Known rows, with every step that occurs
M Z B W T: [-1.82 -0.62 -0.50  2.79  5.06 -1.06 -0.56 -2.29  2.31 -1.95  1.83 -0.72
 -4.84 -3.00  4.49 -2.45  3.58  1.65 -2.28 -0.84]
W M Z: [ 1.53  2.89 -3.44  2.23  3.66 -3.38 -0.01  0.17 -0.17  0.49  2.06 -7.06
 -1.57 -4.14  5.84  1.39  4.01  1.90  0.70 -5.74]
M Z T W B N: [ 3.95 -2.57 -3.10  1.89  2.75  1.06 -2.96  3.78  2.32 -4.19  2.38 -6.04
  0.20 -1.44  4.52  1.13 -0.89  1.20 -2.98  0.85]
B Z T: [ 2.57  1.21 -1.80 -2.46 -0.53  0.06  0.93  2.89  1.01 -0.75 -0.25 -4.22
  1.08 -3.81  3.19 -1.50 -1.35  0.18 -0.85 -3.51]
W T Z M: [-3.08 -0.77 -1.21 -2.79  4.88 -1.65 -2.70 -0.53  0.90 -1.93  5.15 -3.16
 -3.01 -5.24 -0.54 -0.50  3.08  2.28 -0.59 -0.61]
Z T W: [ 1.83 -0.20 -3.68 -2.16  0.65  2.05 -0.96  0.71 -0.34 -2.16  0.93 -5.13
  0.87 -3.10  3.98  1.71 -0.76  4.32 -1.13 -1.14]
N B W M: [ 1.08  7.01 -0.98  1.47  3.56 -5.78  1.73 -0.31  0.48  1.70 -0.46 -3.79
 -3.69 -1.16  3.75 -0.76  2.41  0.22 -1.42 -7.87]
N B Z T W M: [ 3.62  4.72 -4.95  0.84  0.27 -1.15  1.64  0.29  0.47  1.86 -0.36 -5.04
 -0.10 -1.76  2.30  0.96 -1.55  2.44  0.00 -5.00]
Z T W M: [ 2.17  2.00 -4.14  0.63  0.55 -2.10  1.11 -1.37  0.59  1.82  0.52 -6.29
 -1.22 -3.57  4.59  1.83 -0.39  3.49 -0.11 -4.40]
N B W T Z M: [-3.38  1.64 -1.17 -2.28  6.75 -2.23 -2.24 -0.36  0.14 -2.51  3.60 -0.61
 -3.28 -3.55 -2.19 -1.19  3.03  2.10 -0.69 -1.45]
T W M Z B N: [ 2.81 -3.28 -3.43  4.48  1.82 -0.90  0.36  0.41  1.51 -0.88  2.18 -5.68
  0.96 -3.52  3.19  1.02 -1.42  3.73 -2.00 -2.22]
M Z B N: [ 2.19 -3.99 -1.69  2.93  1.67 -0.92 -0.31  2.17  1.23 -2.60  2.42 -5.24
  1.39 -4.48  3.52 -0.36 -0.66  2.60 -2.68 -2.09]
T W B: [ 2.01  1.16 -1.56 -1.46  2.34 -0.11 -4.02  2.89  1.88 -2.60  3.07 -6.95
 -2.79  0.08  5.71  1.13  3.33  0.15 -3.96 -0.97]
T Z: [ 1.06 -0.20 -1.24 -2.28  2.97 -0.76 -2.16 -0.20 -0.47 -0.71  2.55 -4.28
 -0.94 -4.16  1.48  0.74  3.15  1.88 -2.88 -2.90]
Z T: [ 1.23 -0.69 -1.62 -2.36  0.25 -1.41  0.00  1.28  0.12 -1.45  0.12 -5.00
  0.35 -5.77  4.40 -0.56 -0.02  2.50 -0.80 -3.41]
T W: [ 1.75  2.59 -2.35 -2.19  1.31  1.74 -1.63  1.26 -0.14 -2.26  2.64 -6.30
 -0.54 -1.15  4.73  1.99  1.10  2.52 -2.38 -2.38]
M Z T: [ 1.31 -1.33 -3.29 -0.53  2.43 -0.77 -0.58  1.09 -0.91 -2.36  0.44 -4.99
  1.09 -6.08  4.65  0.37  1.37  3.27  0.84 -2.85]

Rows
[ 1.15  5.36 -2.97  3.16  5.75 -3.92  0.49 -0.13 -0.68 -0.15  0.44 -4.31
 -2.07 -2.13  4.38  0.56  4.22  1.55  0.34 -6.87] -> N B W M Z
[ 2.30 -1.28 -3.69 -0.26  3.15  0.83 -3.78  2.03  1.03 -3.16  1.79 -6.09
 -1.17 -1.77  5.23  1.46  2.64  1.98 -1.84  0.18] -> M Z T W B
[ 3.39  2.91 -4.56 -2.26  0.19  3.06 -0.24  2.51 -0.28 -2.09 -0.05 -3.64
  2.03 -0.96  1.51  0.70 -2.15  2.78 -0.82 -2.04] -> N B Z T W
[ 3.77 -0.42 -1.20  0.72  1.68  0.29 -2.95  4.53  3.12 -3.46  3.22 -6.93
 -1.39  0.04  4.76  0.69 -0.52 -0.62 -4.83 -0.29] -> T W B N
[ 3.46  7.44 -1.64 -2.33  0.31 -0.09  0.13  5.31  0.45 -1.46  0.74 -4.09
  0.31  0.06  1.78 -1.62  0.29 -1.63 -2.05 -5.77] -> N B Z
[-0.22  0.02 -0.90  2.62  3.79 -5.96  1.61 -3.80  1.15  3.25 -0.08 -2.96
 -3.45 -3.68  2.78 -0.44  2.92  2.06 -2.40 -5.79] -> T Z B W M
[ 0.17 -3.29 -2.08  1.34  2.23 -1.90 -0.73 -0.38 -0.45 -1.43  1.88 -4.91
  0.34 -5.30  4.27 -0.18  3.26  3.83 -1.34 -3.39] -> M Z B
[ 2.80  1.33 -3.87 -2.40 -0.08  2.94 -0.17  1.80  0.41 -1.52  0.65 -4.65
  1.48 -1.75  2.86  1.06 -1.72  2.37 -1.15 -1.30] -> B Z T W
[ 2.18 -0.82 -2.47 -1.40  1.81  0.10 -3.54  2.09  1.65 -2.58  1.73 -6.20
 -1.71 -1.52  5.22  0.80  1.80  1.42 -2.93 -0.33] -> Z T W B
[ 0.20 -4.74 -1.36 -0.52  1.67 -1.92 -1.34 -2.01 -0.12  0.17  1.90 -3.47
  0.07 -5.78  1.14 -0.32  2.43  4.18 -3.60 -2.50] -> T Z B
[ 0.71  3.72 -2.34  2.80  5.66 -3.96  0.60 -0.83  0.14  0.38  1.00 -5.29
 -2.83 -2.77  5.84  0.90  4.61  1.17  0.32 -5.83] -> B W M Z
[ 1.65 -5.27 -1.15  2.47  1.61 -0.40 -0.92 -0.30  2.59 -1.49  2.74 -2.71
 -0.74 -4.73  0.93 -1.40 -1.32  2.55 -4.47  0.16] -> W T Z B N
[ 2.82  0.27 -1.70 -2.05  0.05 -0.67 -0.70  3.65  2.21 -1.01  0.00 -4.82
 -0.33 -2.78  3.99 -1.73  0.03 -0.99 -1.67 -2.24] -> W B Z T
[ 1.99  2.75 -4.75  2.37  3.94 -1.26 -0.42 -0.56 -0.39  0.08  2.43 -6.97
 -1.01 -2.77  5.37  2.79  3.13  3.18  0.54 -4.34] -> T W M Z
[-0.26  2.69 -1.53 -3.73  2.87 -0.89 -2.38  4.42  1.86 -2.27  4.32 -6.00
 -1.61 -0.57  1.69 -0.13  1.71 -1.03 -1.38 -1.63] -> T W B Z M
[-0.93  0.30 -0.41 -0.04  5.59 -0.21 -1.94 -2.51  1.57 -1.16  2.40 -0.46
 -4.52 -2.89  1.63 -1.08  3.54  1.01 -3.24 -0.55] -> B W T Z
[ 1.95 -0.52 -4.92 -0.71  2.58  2.60 -1.28  0.43 -1.06 -2.97  1.21 -5.17
  1.49 -3.39  4.05  2.54  0.25  4.93  0.32 -0.77] -> M Z T W
[ 0.29  6.47  0.25 -1.31  4.39 -2.53 -0.13  2.03 -0.44 -2.50 -0.37 -2.05
 -2.32 -0.13  3.06 -1.41  2.78 -0.14 -2.70 -6.04] -> N B W
[-1.30 -0.78 -0.25  1.63  5.23 -2.69  0.09 -0.99  0.07 -1.51  0.26 -2.40
 -1.62 -2.89  4.16 -0.95  3.97  2.09 -2.32 -3.83] -> M Z B W
[ 0.88 -2.43 -4.15  3.34  2.41 -2.08  0.16 -2.31 -0.19  0.66  1.72 -5.57
 -0.09 -4.59  4.00  1.35  2.31  5.01 -0.60 -3.77] -> T W M Z B
[ 1.79 -0.28 -4.10  1.54  2.30 -2.60  0.71 -0.56 -0.36  0.18 -0.07 -5.54
  0.21 -6.34  4.93  0.68  1.25  3.43  1.72 -4.26] -> W M Z T
